In the rows, 128 means zero.
Known rows, with every way that one mark hangs from another:
rufe{tebo{davo fida kidal zutufav}}: [ 39  53 178 125 107 161 132  58  99 186 108 144 129 140  98 182 192 166
 152 158 163 143 202 164]
rufe{tebo{davo kidal zutufav}}: [ 47  65 172 129 104 174 131  63  82 167 116 117 127 144 124 161 196 165
 162 150 155 144 186 171]
tebo{davo kidal zutufav}: [ 70  98 171 128 101 161 120  46  88 148 123 124 141 132 155 147 179 144
 144 159 166 133 170 179]
kidal{tebo{davo fida medur}}: [ 84  90 158 137 111 132 125 109 151 149 120 120 138 112 128 159 162 139
 123 185 148 126 144 151]
zutufav{tebo{fida kidal medur{vidupi}}}: [ 95 124 162 143  81 110  67  88 141 137  79 121 141 107 154 163 136 153
 119 161 150 102 143 152]
rufe{tebo{fida medur{vidupi} zutufav}}: [115  77 159 117  78 133  95 102 159 134  77 145 143 109 117 135 166 143
 125 164 136 142 162 133]
tebo{medur}: [128 124 140 138  96 117  98 120 152 117 105 110 169 115 143 134 148 124
 129 148 132 117 131 132]
zutufav{tebo{fida rufe}}: [ 56 104 153 141  98 106 120 100 134 165 100 132 161 120 124 194 135 140
  89 140 129 114 157 134]
davo{tebo{medur{vidupi} zutufav}}: [131 116 149 141  61 139  78 118 155 122 104 104 135  99 145 126 162 124
 139 165 136 134 124 149]
rufe{tebo{davo}}: [ 75  89 146 137 110 153 152 112 118 146 113 110 146 127 129 148 181 149
 147 134 130 136 162 130]
davo{tebo}: [ 93 126 122 156  92 134 123 148 146 138 123  84 145 106 123 157 157 132
 140 123 118 129 133 111]
tebo{rufe}: [ 74 128 145 143 107 126 123 100 132 145 120 121 180 117 132 136 149 123
 106 146 128 121 152 134]
fida{tebo{kidal zutufav}}: [ 58 101 137 132 112 166  98 102  93 144 116 118 155 121 129 166 162 149
 148 141 142 154 180 146]
kidal{tebo{fida medur rufe}}: [ 61  97 160 145 112 116 106 115 159 170 119 124 158 113 103 159 147 131
  99 187 136 128 149 151]
kidal{tebo{zutufav}}: [ 89 100 140 133 101 154 143 118 135 136 122  97 130 104 153 133 162 136
 119 138 119 148 126 128]
vidupi{medur}: [119 138 138 147 103 142 117 129 156  95  98 125 169  97 179 102 154 110
 117 131 124 117 126 111]
rufe{tebo{davo medur}}: [ 95  77 157 137 102 142 120 112 129 141 109 111 147 132 122 148 181 145
 152 161 143 130 158 152]
rufe{tebo}: [ 86 100 128 139 107 139 140 136 140 136 101  99 157 117 119 144 166 144
 139 116 112 142 148 101]
davo{tebo{rufe zutufav}}: [ 63  96 151 149  87 143 115 106 123 172 132 108 144 119 110 162 164 126
 125 152 134 142 153 152]
kidal{tebo{davo medur{vidupi}}}: [111 124 159 148  97 150 112 110 147 117 117 102 137  98 177 104 160 135
 129 184 138 122 121 158]
davo{tebo{fida kidal medur}}: [ 73 110 145 156  91 118  75 119 143 172 112 109 143 120  87 189 161 140
 154 166 154 119 162 148]

Rows:
[ 83  65 171 120 101 142 125  87 140 153 120 129 126 119 128 165 172 139
 125 194 158 142 153 172]  kidal{tebo{davo fida medur zutufav}}
[ 24  87 165 144  93 140  98  72 111 206 130 130 142 128  75 196 170 143
 129 171 158 133 189 168]  davo{tebo{fida kidal rufe zutufav}}
[ 44  91 160 147 114 165 132  89  95 167 117 105 138 137 122 156 186 162
 161 143 147 128 180 152]  rufe{tebo{davo kidal}}
[ 95  77 148 122 101 158 100 104 105 125 122 129 152 126 141 165 166 135
 145 176 156 157 169 177]  fida{tebo{davo medur zutufav}}
[ 86  83 163 112 102 139 141  67 128 144 113 149 149 119 134 166 167 137
 123 159 159 139 166 150]  tebo{davo fida zutufav}
[ 26  96 153 137 117 164  95  84  79 168 126 133 167 129 114 171 160 146
 131 160 146 152 193 172]  fida{tebo{kidal rufe zutufav}}
[ 73 106 136 145 110 132  85 135 125 143 120 124 186 119 112 159 142 128
 122 172 136 141 166 156]  fida{tebo{medur rufe}}
[ 94  89 161 130  90 111 108  92 139 141  97 126 141 124 144 194 147 138
 119 165 153 112 150 161]  zutufav{tebo{davo fida medur}}
[ 71  97 160 124 103 135 113  67 122 160 103 140 149 122 120 169 163 143
 125 148 156 133 176 144]  tebo{fida kidal zutufav}
[ 83 122 141 163  89 132  77 122 128 153 122  87 141 122 111 162 164 140
 162 156 146 119 144 152]  davo{tebo{kidal medur}}
[119 131 125 137  94 139  78 147 146  97  95 114 173  94 156 124 141 132
 132 159 126 141 141 130]  fida{tebo{medur{vidupi}}}
[ 55 108 185 147 111 140  84  53  97 169 128 126 163 141 130 149 171 138
 134 199 178 106 179 209]  tebo{davo kidal medur rufe}
[ 79  72 164 134  90 148  90  89 106 155 100 111 134 138 108 153 184 152
 157 157 148 139 169 165]  rufe{tebo{kidal medur zutufav}}
[ 67  92 172 141  98 117  91  70 112 162 101 123 135 135 135 201 155 151
 136 171 168 104 167 184]  zutufav{tebo{davo fida kidal medur}}
[ 66  89 163 119 101 122 125  75 136 166 111 156 170 119 112 164 153 129
  94 161 144 138 174 147]  tebo{fida rufe zutufav}
[ 90 125 152 157  80 124  62 114 154 154 103 117 143 102 112 158 156 143
 147 174 149 112 155 147]  davo{tebo{fida kidal medur{vidupi}}}
[ 37 102 162 163  97 119  66 100 132 200 126 124 155 127  70 195 159 136
 137 186 158 114 178 175]  davo{tebo{fida kidal medur rufe}}
[103 102 159 127 101 120 110  94 149 137 109 142 163 121 128 165 163 129
 126 177 161 118 162 154]  tebo{davo fida medur}
[ 91 134 135 149  99 150  58 123 123 120 102 115 166 102 150 131 149 142
 146 164 142 131 159 151]  fida{tebo{kidal medur{vidupi}}}
[ 56  93 151 139  91 139 107  94 122 178 117 119 130 117  93 190 170 145
 145 149 152 139 172 144]  davo{tebo{fida kidal zutufav}}
[113  96 158 126  86 134 102 104 169 131  95 129 134  90 145 128 153 137
 107 179 137 143 129 143]  kidal{tebo{fida medur{vidupi} zutufav}}
[ 38  91 175 128 106 133 107  49 109 185 114 153 164 132 104 173 162 141
 113 169 163 131 192 166]  tebo{fida kidal rufe zutufav}
[ 68  60 180 132  96 161 101  65  87 160 110 118 128 149 116 157 196 156
 165 176 164 140 180 193]  rufe{tebo{davo kidal medur zutufav}}
[ 28 108 164 146 106 113 105  75 110 186 106 128 151 131 116 203 142 152
 102 149 146 107 175 160]  zutufav{tebo{fida kidal rufe}}
[ 46  85 153 130 114 180 112  80  71 152 131 125 143 129 137 173 173 153
 155 158 161 153 192 175]  fida{tebo{davo kidal zutufav}}
[ 88  98 136 135 112 147 100 130 118 125 121 120 167 120 140 161 159 135
 147 168 149 142 163 157]  fida{tebo{davo medur}}
[ 96  79 169 128  98 154 126  93 127 137 128 104 123 125 155 141 176 136
 132 187 152 142 134 179]  kidal{tebo{davo medur zutufav}}
